In the rows, 128 means zero.
Known rows, with every step that occurs
Z A: [122 131  80  99 128 140 138 111 121 125 142 118 136 113 123 104 122 166
 155]
A K F Y N: [101 116 138  89 112  99 167 176 121  94  83 117 162 109 144 112 167 180
 156]
K F: [115 124 112 107 127 127 144 134 144  91 124 139 162 106 149 132 149 150
 131]
Z A K: [114 128  89  94 117 124 164 103  86 119 130 108 133 113 116 113 129 162
 140]
N Y Z A: [115 122  73  99 134 141 148  95 143 114 114  98 156  73  87  68 129 184
 173]
F K A Z Y N: [138 145  79 139 167 100 155 123 138 130 155 110 135  83 110  49  98 110
 151]
Z A K F Y: [ 93 130 108  70  99 125 173 135 111  88  99 130 156 117 129 116 160 197
 140]
F K: [142 163 110 136 138 130 144 117 140 130 123 127 140 108 128 140 109 153
 146]
F Y Z: [116 121 131  77 101 136 170 151 138 119  95 115 151  87 100 122 140 188
 165]
Y N F K A Z: [102 134  90 157 175  89 165 127 154 158 118  94 128  95 125  69  82 140
 149]
F Y: [119 130 126 102 102 140 152 158 137 128 109 142 152  95 127 124 134 169
 139]
A K: [119 124 119 114 116 120 166 125  93 122 111 126 137 101 126 141 132 146
 122]
N Y F K A Z: [112 150  57 159 198  92 150 110 153 125 113 135 143  87 104  66  94 146
 108]
Y Z A K F: [ 96 119  97  52 113 113 177  92 108  72 105  96 154  99 118 110 152 188
 159]
K A Z Y: [124 119  76 122 141 123 162 120 125 120 160 141 140  67 104  67 120 103
 111]
N F Y Z A: [ 86 110  94  66  82 137 176 108 143 143  95  93 143  84  94  99 120 224
 179]
N Y F K A: [117 161  69 156 183 110 150 106 142 125 108 141 147  94 125  78 116 179
 125]
Z Y N F: [112  90  77 124 101 113 160 106 118 169 134 109 144  68 110  75 124 150
 180]
N F Y: [ 95 109 122 117  92 134 165 134 145 163  93 129 145  87 124 128 122 187
 140]
A Z Y N F: [106  83  64 124 109  98 157 106 134 167 134 101 139  57  95  70 107 122
 165]
Y N F K: [117 129 106 147 136 100 151 114 146 165 103  91 139 103 133 110  97 167
 183]

Rows
[127 158  83 133 171 102 154 115 130 127 124 140 135 107 143 110 109 173
 125]	Y F K A
[130 150  68 152 156 103 136  99 140 134 101 144 158  89 114 114 113 177
 147]	N Y F K
[106 126 122 100 118 115 165 127 111  87 103 127 159 107 146 143 156 151
 114]	A K F
[110 139 101 158 163 107 167 120 143 158 120  96 134 103 147  79  98 166
 163]	Y N F K A
[111 121  92  65 110 123 173  93  91 113 117  85 140 102  96 112 129 179
 162]	Y Z A K
[ 99 117 107  69 114 103 162 151 110  88  98 104 157 122 135  83 162 196
 171]	Z A K F Y N
[ 72 108 105  57  74 124 203 105 109 138  78  91 140  88  86 113 125 221
 166]	N F Y Z A K
[ 97  90  59 133 140  99 170 121 131 161 150 108 146  57 102  41 108 120
 146]	K A Z Y N F
[ 87 117  80  76 123 120 174  89 120  71  92  95 175  87  98  84 158 187
 159]	N Y Z A K F
[130 170 115 148 169 126 158 118 139 124 135 130 134 110 143 105 109 146
 128]	F K A
[100 128 137  84 100 123 177 154 122  92  84 139 164 107 137 141 162 180
 122]	A K F Y
[114 113  61 133 146 112 138 115 135 134 109 144 165  78 110  98 136 170
 134]	N Y F
[109 123  79  91 121 127 173  89 108 107 100  90 153  85  81  78 134 180
 161]	N Y Z A K
[144 111  88 116 110 119 143 129 117 142 149 112 150  69 115  75 138 136
 180]	Z Y N
[107 137  67 148 133 114 179  86 145 159 138 131 127  72 104  77  78 128
 125]	N F K A Z Y
[130 107  57  99 106 113 143 102 100 139 138 152 148  68 106 110 140 155
 147]	Z Y F
[ 96 126 112  44  98 137 159 124 151  80 102 110 165 101 120 100 155 214
 172]	K F Y Z A
[122 121  69 150 120  84 160  98 143 169 128  97 139  69  92  80  90 131
 174]	A Z Y N F K
[115 132  78 145 134 107 173 101 128 170 136 107 137  77 124  57 105 157
 170]	Z Y N F K A
[110 126 106  56  97 144 164 125 136 110 109 103 145  92  97  93 134 210
 180]	F Y Z A
